Every row comes from one small tree of marks. The marks that hang from a mark follow it in brackets, in alphabetical order. Every link used is in the known rows. Which tree was each row made from?
In the rows, zero is written as 128.
Known rows:
X{R{F{G Z}}}: [137 118  89 145 135 144  95 154 132 148 101  96 138  94 135 151 156 127
 149 117]
G{R{F{Z} X}}: [ 96 189 129 144 147 116 102 110 119 128 147 130 174 125 114 144 105 112
 129 106]
F{R}: [110 119 146 143 105 133 138 132 132 137 186 122 139 155 137 102 142 106
 115 124]
J{F{R{G}}}: [137 120 134 112 129 127 149 153 129 100 155 137 137 156 101  90 140 151
 124 151]
G{R}: [ 94 112 191 117 101 121 101 115 118 115 143 133 108 157 141 117 148 105
  99 135]
J{F}: [148 105 159 145 123 124 126 130 148  66 111 140 112 162 161 101 132 147
 136 153]
R{F}: [128 150 148 149 146 124 148 137 118 110 129 116 147 146 146 118 127 106
 151 151]
U{Y}: [ 84  89 157 139 135 135 100 127 163 115 142 160 113 123 146 106 136  99
 124 142]
R{F{X Z} G}: [126 135  53  85 148 135 123 144 156 131 123 166 142 139  99 143 113 114
 154 141]
F{Z}: [122 123 142 141 107 131  96 109 182 112 118 173 131 139 148 125 132  97
 139 110]
Y{G{R} U}: [123 122 186 101  75 109  85 121 143 148 121 154 107 140 142  97 140 107
 134 144]
J{F{G X Z{R}}}: [190  52  34 131 101 150 106 112 154  92  97 159 106 129 141 146 129 159
 129 126]
U{Y{G}}: [ 91  79 171 143 102 147  95 151 184 129 133 166 101 113 132  96 105  92
 160 155]
J{F{G R X Z}}: [158  69   4 125  86 155  99 167 185 117 151 137 112 158 146 143 130 161
 112 133]
Y{G{R{X{F}}} U}: [109 144 175 129  66 108 103  95 117 136 133 106 124 122 124 109 113 154
 131 148]
G{R{Z}}: [120 149 196 107 128 108 121 127 121 116 117 120 102 143 161 149 154 117
  85  96]
F{X Z{R}}: [141  94  76 120 105 147 113  82 154 117 140 175 123 123 138 138 125 110
 125  92]
J{F{Z}}: [154 127 129 146 115 125  95 132 197  59 103 168 130 148 161 125 130 138
 143 117]
Z{R}: [140 102 171 150 119 131 144  75 100 111 131 145 131 125 136 105 140 106
 128 119]
J{F{X}}: [144  76  92 119 118 131 125 134 152  80 126 140  90 172 165 108 120 159
 124 164]
U{Y{G{R{X}}}}: [ 52  99 180 141 112 136  77 123 139 152 159 154 110 102  99  97  88 106
 131 146]
U{Y{G{R{X Z}}}}: [ 77 135 185 128 137 124  99 135 144 151 132 143  99  86 123 130  96 117
 118 109]
J{F{R{X}}}: [123 132 122 172 139 125 146 119 117 108 180 117 150 148 129  86 109 163
 119 137]
R{F{G X Z}}: [143  94  22 125 122 149 110 153 157 139 109 133 123 145 142 158 115 117
 149 148]

Which tree is each row?
[111 170 113 138 177 122 135 103 123 141 115 162 178 115  73 117  94 115
 167 133]	R{F{Z} G X}
[149 119  80 130 147 139 166 107  87 117 151 117 145 131 137 132 124 120
 137 132]	Z{R{F{X}}}
[133 195 171 109 162 109 144 156 104 110 121  92 140 135 159 168 151 116
 107 103]	G{R{F Z}}
[153 147 117 166 185 120 175 122  80 159  88  89 136 119 139 141 109 138
 139 140]	R{F{G} X Z}
[131 138 180  95 136 125 153 139 105 117  92  74 102  88 122 151 173 168
 107 107]	X{F R{G Z}}
[168 137 124 144 160 123 163 154 107 135  78  90 122 133 160 157 139 122
 139 139]	R{F{G} Z}
[125  98 103 174  83 142 111  94 143 125 100 116 125 121 122 142 109 146
 134 140]	R{X{F{G Z}}}
[ 97 127 195 106 117 129  90 168 172 130 125 143  89 102 146 145 128 106
 116 106]	U{Y{G{R{Z}}}}
[154 177 102  70 134 104 125 163 136 152 113 114 117 131 166 158 129 131
 131 122]	Y{G{R{F{X} Z}} U}
[129 150 154  99 146 120 166 143 118 149 145 129 129 133 111 124 150 120
 106 105]	F{R{G Z}}
[164  74  51 134 131 151 159 115  78 141 121 107 125 127 130 135 128 128
 137 158]	Z{R{F{G X}}}
[111 102  77 170 105 145 112 107 140 178 159 138 142 127 106 117 113 118
 122 114]	F{G R{X} Z}
[130 167 187 113 126  91 113  98 119 172 102 139 113 112 141 112 117 133
 123 107]	Y{G{R{X Z}} U}
[149 110 112 185 158 136 169  76  42 152 119 104 158 102 103 111 107 127
 151 149]	Z{R{F{G} X}}
[ 88 121 138 132 143 129 156  97  88 171 181 141 145 135  63  73 110 121
 123 142]	F{R{G X}}
[149 111 120 137 118 134 153 150 121 161 132  96 110 137 154 139 154 122
 100 111]	F{G R{Z}}
[151  96 100  66 170 124 139 161 124 114  91 115  75 112 132 131 154 196
 107 123]	J{F{X{R{G Z}}}}
[135 165 150 104 116 128 178 150 120 116 145  88 134 129 113 156 152 150
  98 109]	X{F{R{G Z}}}
[105  80 107 170 113 141 141 107  90 182 169 109 127 140 109  90 115 127
 115 151]	F{G R{X}}
[143 114  84  97 158 137 170 109  74 130 134 136 143 122  85 123 121 122
 143 151]	Z{R{F{X} G}}
[129 129 135 173 132 132 121  42 122 130 131 174 161  99 110 116 107 109
 138  82]	F{Z{R{X}}}
[141 215 160 118 160  91 136 124 100 166 107 109 151 103 139 130 110 134
 144 114]	Y{G{R{F X Z}} U}
[142 163 134 127 180 115 176 130 107 123 139 123 142 126  98 106 118 174
 113 113]	J{F{R{G X Z}}}
[146 148 102 147 106 135 109 153 195  81 163 148 156 150 148 131 141 141
 127  97]	J{F{R Z}}
[150 182 155 104 189 113 176 148 104 126  89 123 141 126 117 141 136 119
 143 131]	R{F G Z}
[ 90 163 135 125 114 142  62 184 200 117 146 157 154  97 120 161 114  86
 156 115]	U{Y{G{R{F{Z}}}}}
[129 139  94  82 105 113 105 152 132 152 140 124 122 145 143 124 118 122
 145 159]	Y{G{R{F{X}}} U}
[121 103 127 125  45 141  74 137 157  99 109 104 110 138 133 178 153 137
  99 129]	X{F{G{R} Z}}
[132 187 150 126 213 108 188 115  76 149  98 122 153 112  96 123 104 133
 147 133]	R{F G X Z}
[140 118 165 114  81 125 127 146 110 105  92  65  85 137 157 184 165 154
  77 128]	X{F{G{R{Z}}}}
[112 131 144 115  87 137 159 142 115 115 173  97 143 143  92 122 146 141
 110 147]	X{F{R{G}}}
[118 159 121 111 163 131 111 147 131 137 112 129 158  89  91 134 152 123
 156 111]	X{R{F{Z} G}}
